(in the rows, 128 means zero)
Known rows, with every step that occurs
P-J-Q-K: [100 137 144 126 131 118 136 117 126 149 120 131 124 135 116 116 121 130
 119 131 175 135 126 122 115 128 113 137 123 126 121 109 124 121  94 128
 132 125 135 131  89 139 147 122 139 114 136 124]
K-Q-N-G-J: [ 97 131 138 137 125 118 104 143 123 130 130 134 130 127 112 116 124 126
  94 125 159  96 124 139 127 116 131 140 125 121 132 226 136 108 133 127
 134 128 124 117 160 121 105 124 156  99 138 126]
J-P-N: [116 131 148 135 128 125 138 128 137 130 125 141 126 126 118 135 141 120
 130 135 159 100 129 129 127 119 135 143 127 111 124 171 128 110 130 121
 138 118 131 133 107 109 116 125 130 109 132 129]
P-N-G-J-Q: [107 131 154 132 137 121 103 150 124 137 128 140 126 142 112 150 129 126
 110 133 187 102 128 128 131 109 130 136 138 129 132 219 129  91 107 133
 140 120 131 117 119 127 111 122 157 102 140 124]
Q-N-R-J-P: [ 87 120 142 142 128 133 150 124 145 148 123 144 125 115 118 116 139 127
 114 134 158 106 128 119 125 129 129 157 117 120 122  96 117  97 139 125
 133 119 123 128 152 111 117 125 160 111 145 130]
Q-N-R: [108 117 125 138 131 130 145 127 127 129 132 131 122 121 120 127 134 132
 102 130 132 112 127 117 122 143 129 140 120 110 125  89 134 129 150 135
 135 130 125 125 164 117 118 131 144 132 133 132]
G-J-P-N: [118 131 145 132 128 117 132 132 139 143 120 147 138 128 119 132 145 117
 123 134 180  93 127 129 136 114 133 135 128 120 123 206 120  98 110 121
 128 117 132 127 108 116 117 123 147 107 135 128]
G-J-Q-K: [ 97 132 145 124 132 113 125 122 125 152 119 139 141 140 121 123 121 127
  99 128 176 125 127 130 117 125 110 113 119 138 121 165 130 114 112 129
 129 125 135 120 112 136 141 124 152 120 139 125]
G-N-P-J-D: [132 124 140 141 127 146 141 137 129 150 122 110 113 119 114 106 132 127
  73 132 184 125 122 127 130 116 120 130 134 122 132 147 113 114 119 122
  95 128 125 142  94 116 113 116 138 119 128 126]
K-Q-J-D: [ 98 129 146 140 138 139 122 129 126 126 113 118 117 118 128  96 130 137
  76 125 138 119 123 152 126 114 134 121 144 120 126 134 121 126 147 125
 108 127 131 129 125 116 129 121 127  95 132 125]
Q-J-P-N-R: [ 99 133 145 139 142 130 154 122 135 140 124 145 114 117 116 123 154 127
 101 138 168  91 129 115 125 123 138 143 124 103 120 101 112 110 127 116
 120 115 134 129 125 105 123 125 139 100 142 131]
P-N-G-J-Q-K: [ 89 133 157 129 137 110 104 136 122 142 131 142 129 146 107 139 126 121
 102 135 195 102 127 129 118 114 119 125 121 124 124 222 139  97 105 135
 140 120 133 118 109 129 107 120 159 106 141 124]
D-J-R: [125 119 147 137 134 118 126 127 125 146 111 138 134 127 123 130 131 131
 104 132 152 144 124 110 139 130 134 155 124 100 135  97 121 129  96 124
 114 130 127 138 134 124 142 126 139 125 131 126]
D-J-Q: [112 124 154 133 135 127 124 141 126 150 119 137 131 136 127 136 124 135
 115 131 159 140 125 123 133 122 121 147 139 131 132 125 119 114 112 124
 132 130 126 130 109 133 164 122 137 112 141 128]
N-R-J: [102 122 129 132 136 135 126 131 140 144 129 138 126 124 127 123 131 132
 119 132 139 123 126 122 123 128 124 136 127 135 126  76 116 114 130 126
 120 122 125 133 140 130 122 124 148 133 135 128]
G-N: [126 126 133 136 126 130 131 133 125 127 133 126 125 130 122 134 127 121
 104 131 150 111 127 130 125 123 113 125 129 139 137 154 129 133 138 120
 126 133 131 125 145 118 127 128 133 130 133 130]
P-N-Q-K: [ 87 133 147 113 132 122 105 122 124 132 130 137 123 134 117 123 130 119
 108 137 156 106 125 143 107 120 127 134 127 116 118 189 132 121 130 132
 135 121 133 135  99 129 120 123 134 116 139 131]
K-Q-J-P: [100 143 150 134 133 126 136 117 133 134 118 138 122 115 123  97 137 128
 105 127 158 114 129 139 122 112 133 138 130 123 125 153 112 123 134 106
 116 121 132 130 126 108 141 123 127  82 142 128]
R-J-P: [109 132 146 133 126 130 132 123 148 146 120 141 130 122 125 118 133 123
 138 130 158 125 128 134 131 115 126 143 128 141 127 147 111 100 117 117
 123 116 125 134 115 122 124 122 146 110 138 126]
Q-K: [110 130 131 126 126 119 132 111 124 133 130 128 130 132 124 120 124 124
 120 130 136 126 128 130 116 133 119 122 112 122 121 132 137 133 127 129
 127 126 129 127 118 129 125 126 130 132 129 128]
K-Q: [110 133 136 131 128 124 117 134 129 122 129 134 129 125 127 116 122 128
 112 126 139 119 125 144 119 121 128 129 133 127 130 154 130 139 150 118
 130 129 128 133 135 118 133 125 121 108 129 127]
N-P-J-D: [133 127 135 133 129 146 137 131 132 150 117 111 116 118 121  98 134 133
  91 129 160 140 124 123 132 118 135 133 130 114 125 127 113 110 110 127
  95 125 123 145  82 131 115 116 133 116 125 125]
P-J-D: [129 125 134 136 129 138 131 132 134 137 115 114 120 122 124 112 132 132
 107 128 156 134 122 125 136 123 132 133 137 118 127 118 116 116 100 136
 112 129 128 138 104 135 120 118 135 123 126 123]
D-J: [122 123 138 132 127 125 124 136 129 143 122 135 132 129 129 125 131 130
 123 131 136 132 124 123 137 121 129 142 134 124 130 118 119 123 108 125
 120 130 125 132 113 133 145 122 131 126 135 128]
D-J-Q-N-P: [105 120 158 134 129 134 140 139 122 154 120 134 125 128 118 116 126 136
  91 131 157 129 127 125 129 125 124 160 134 108 128 135 121 105 139 125
 131 124 122 130  97 117 145 122 141 100 145 132]
R-J: [111 129 138 127 127 134 115 132 137 139 121 134 128 128 128 122 124 128
 135 130 124 125 126 138 128 119 126 136 135 140 128 117 119 112 124 126
 129 120 126 127 118 132 119 125 139 123 133 127]
J-Q-K: [ 98 130 147 126 133 118 134 120 122 139 128 133 128 138 122 127 118 129
 109 130 155 134 130 129 113 132 110 123 120 132 120 136 137 129 130 130
 137 125 133 126 110 127 142 126 134 119 136 127]
J-Q: [117 128 144 131 136 128 129 135 126 133 124 130 127 135 125 135 122 134
 118 128 150 138 128 128 124 126 120 130 137 138 129 127 127 122 132 128
 138 128 132 126 123 125 144 128 132 115 134 127]
G-N-Q-K: [ 97 132 142 121 129 126 114 119 122 138 133 132 123 132 116 120 124 116
  82 135 176 114 125 137 107 119 107 124 125 140 128 202 129 133 132 121
 118 129 133 133 127 129 132 125 143 126 145 132]

Rows
[113 120 146 141 134 130 103 149 129 131 124 121 123 131 114 137 137 124
  92 132 174 102 123 130 140 107 140 123 136 115 130 230 131  89 108 140
 121 125 127 123 124 125  82 118 156 115 128 123]	P-N-G-J-D
[120 127 148 137 127 121 140 130 138 151 119 143 133 124 126 124 138 124
 125 132 164 131 126 117 140 119 130 149 128 119 129 150 115 110 103 115
 117 128 123 136 110 125 145 119 138 111 140 129]	D-J-P
[120 139 140 132 132 129 151 113 133 140 115 133 120 118 123 109 144 127
 121 130 148 120 131 125 133 118 137 138 123 122 125 120 111 114 111 115
 113 121 132 126 118 120 136 125 135  99 141 128]	Q-J-P
[105 127 146 124 143 149 114 126 125 137 111 113 113 119 126 105 136 136
  75 129 149 130 123 140 128 109 138 129 152 124 126 161 109 109 123 132
 100 127 132 134 115 136 131 122 142 105 143 128]	N-Q-J-D
[116 134 150 139 131 121 128 136 134 129 137 137 116 127 110 137 140 118
 127 137 175 104 131 120 131 109 141 145 120 113 129 205 130 102 118 124
 136 121 125 129 124 111  96 122 139 101 135 127]	J-P-N-G
[ 95 133 138 112 131 125 113 113 125 139 129 133 126 131 123 113 125 123
 105 133 151 131 126 136 109 121 120 127 121 130 119 175 129 129 120 127
 120 126 132 135 115 141 133 124 139 125 141 129]	N-Q-K
[107 119 142 137 131 144 114 132 141 136 116 120 125 125 131 116 126 131
 109 128 135 131 123 142 133 115 128 128 142 135 127 131 120 101 130 135
 119 121 124 133 112 129 113 119 144 122 130 124]	R-J-D
[116 130 145 130 135 120 111 148 124 144 128 134 129 139 116 139 124 130
 108 128 185 130 128 122 133 111 122 125 131 145 134 200 124  98  96 131
 126 128 128 117 136 141 124 124 160 110 140 123]	N-G-J-Q
[107 137 142 122 136 139 118 128 121 140 122 128 111 125 119 119 135 126
  86 134 161 109 126 140 120 110 122 136 145 143 135 161 107 123 125 116
 107 127 137 125 136 128 141 128 142 108 151 131]	G-N-Q-J
[116 124 138 137 137 143 132 123 126 132 112 110 116 120 129 110 135 135
  92 127 131 125 126 136 134 122 135 119 141 117 125 110 117 117 126 133
 107 126 132 126 120 124 123 122 135 112 132 127]	Q-J-D
[ 99 127 140 138 133 131 142 124 148 153 127 147 126 118 121 117 141 126
 116 134 169 124 128 117 125 122 125 142 123 133 124  96 110 102 120 116
 116 118 124 137 134 119 123 123 155 117 141 127]	N-R-J-P
[106 135 149 134 138 121 124 117 121 130 107 135 123 118 122 105 131 136
  82 127 144 125 127 135 120 124 138 140 127 104 131 108 121 141 130 114
 111 126 134 130 149 110 137 130 128  94 133 126]	K-Q-J-R
[102 140 138 130 134 128 122 125 126 126 119 132 121 120 127 100 130 133
 106 125 129 112 127 145 121 118 132 129 136 124 128 125 119 136 140 112
 119 123 133 125 129 117 141 126 122  95 136 127]	K-Q-J
[130 128 134 133 124 135 139 135 124 139 136 126 121 124 118 125 131 122
  88 133 159 118 129 130 121 121 116 126 122 133 132 168 125 127 146 114
 110 126 125 131 124 112 119 126 130 122 131 131]	G-N-P
[ 68 124 153 140 138 126 134 126 131 155 132 143 122 136 113 127 121 126
  74 138 192 113 126 126 103 127  93 127 122 150 128  95 125 116 140 119
 127 122 133 128 138 121 134 123 157 125 145 129]	G-N-R-J-Q-K
[ 88 123 131 141 131 126 134 132 127 125 132 137 124 118 121 114 128 133
  85 128 138 103 125 130 112 138 126 138 125 112 126 114 136 137 172 126
 138 129 126 128 169 107 126 127 136 113 135 132]	K-Q-N-R
[124 132 131 127 120 136 145 127 125 145 121 125 118 118 114 104 132 131
 119 129 142 118 127 122 126 131 134 158 121 103 126 122 119 114 123 128
 122 122 123 131  96 122 115 123 138 110 132 129]	Q-N-P-J
[117 132 138 130 130 119 102 144 126 133 131 135 127 135 113 141 135 121
 123 133 165  97 127 126 135 111 137 133 129 120 131 214 130  96 105 134
 130 122 129 118 125 126  91 123 152 115 132 126]	P-N-G-J
[ 97 130 140 140 124 123 112 137 120 115 136 129 120 125 113 120 122 128
 102 127 139 105 126 139 121 121 133 146 123 115 133 195 142 124 153 130
 143 131 122 122 156 110 105 125 138  98 136 129]	K-Q-N-G
[ 98 128 148 142 128 112 107 134 120 130 116 138 133 124 108 118 128 128
  69 127 175 111 124 125 126 121 137 149 114 102 135 207 138 116 121 128
 127 129 126 122 174 112 102 129 161  97 135 125]	K-Q-N-G-J-R
[ 90 144 158 137 134 123 128 124 134 128 117 145 118 118 120 111 142 125
 104 134 162  85 128 146 120 110 138 142 135 109 124 165 118 118 144 107
 129 115 134 128 106  96 128 123 124  73 139 129]	K-Q-J-P-N
[137 135 132 131 123 136 142 130 127 152 130 126 116 122 114 112 132 123
 100 133 178 119 127 123 124 119 118 141 126 129 135 139 111 122 111 112
 105 127 126 136 100 122 121 121 134 120 133 128]	G-N-P-J
[138 131 137 127 131 129 139 119 127 153 112 129 122 119 114 106 135 132
  97 130 171 146 128 108 127 128 138 154 113  97 129  94 112 124  91 119
  98 124 128 147 105 124 123 125 136 115 125 125]	N-P-J-R
[105 135 151 120 132 125 115 135 139 148 118 150 133 126 116 132 144 117
 108 136 197 101 124 134 127 102 136 143 137 128 123 252 112  89 104 121
 122 117 133 133 106 129 128 122 156  97 145 128]	G-J-P-N-Q
[137 135 126 122 125 136 136 129 129 150 125 126 120 121 120 102 133 129
 126 130 154 133 127 122 127 122 131 144 122 119 127 121 110 117 101 119
 107 123 124 139  86 131 126 122 130 117 129 126]	N-P-J
[ 86 137 158 119 133 121 125 117 133 141 128 145 124 129 113 121 136 115
 108 139 184 104 127 136 110 114 128 138 120 115 115 226 127 111 126 124
 131 118 133 138  98 123 123 122 140 101 143 131]	J-P-N-Q-K
[126 136 140 135 127 117 127 135 135 147 130 140 132 127 115 125 140 119
 119 129 190 120 130 114 138 108 132 130 115 134 130 222 120  92  87 119
 112 125 123 125 139 131 108 122 162 108 140 123]	N-G-J-P
[ 71 125 149 131 140 125 133 123 135 154 127 143 127 134 120 119 123 133
  95 134 169 132 128 126 106 129 106 126 118 139 119  80 124 113 132 126
 130 121 128 131 125 132 136 122 154 123 144 126]	N-R-J-Q-K
[115 129 139 123 130 133 114 135 125 135 133 129 121 129 120 133 128 121
  91 134 170 120 124 136 119 113 115 133 141 144 136 198 120 127 134 121
 120 131 131 133 140 128 136 127 139 122 143 132]	G-N-Q
[ 99 128 137 137 123 125 123 131 126 118 127 131 128 123 124 115 120 130
 104 126 124 104 125 146 118 130 129 141 128 115 127 156 140 134 168 127
 145 127 128 125 145 107 125 128 128 102 133 130]	K-Q-N
[122 135 142 128 133 129 131 134 130 145 119 131 122 133 120 128 125 135
 127 129 171 136 126 120 128 123 124 143 136 136 128 108 115 116  97 126
 133 128 133 130 101 138 148 124 138 111 136 124]	P-J-Q
[112 117 138 144 127 132 116 141 125 132 121 114 125 127 114 124 132 128
  82 127 153 110 123 126 141 118 136 127 129 116 130 206 137  92 119 147
 121 130 123 118 149 126  88 122 165 116 133 124]	Q-N-G-J-D
[121 122 139 137 123 147 143 129 129 145 115 110 116 115 115  97 133 133
  86 127 152 125 124 125 131 124 138 148 128  96 123 131 120 104 127 135
 111 125 122 137  91 119 105 118 142 112 127 128]	Q-N-P-J-D
[129 132 129 129 129 120 109 140 126 138 131 131 130 133 118 129 133 124
 118 128 158 120 128 122 137 114 131 124 122 132 133 200 127 104  92 129
 118 127 124 120 140 139 109 124 155 124 134 124]	N-G-J
[130 124 136 131 131 115 124 124 125 143 108 138 143 126 124 129 135 129
  97 127 164 132 125 115 134 128 130 135 119 115 130 140 124 119  95 129
 112 128 132 127 148 126 126 131 151 128 127 124]	G-J-R
[ 70 126 149 146 129 128 140 129 145 142 124 149 127 113 117 105 134 128
  98 131 166 100 125 136 114 124 127 152 122 120 123 130 119 106 163 115
 134 117 124 134 149 103 123 123 154  91 146 130]	K-Q-N-R-J-P
[ 91 128 157 130 134 116 127 125 125 151 121 140 132 140 122 123 119 129
 105 133 163 136 126 125 122 126 112 136 130 124 124 121 130 120 109 126
 131 128 129 130  97 135 158 120 139 116 142 127]	D-J-Q-K
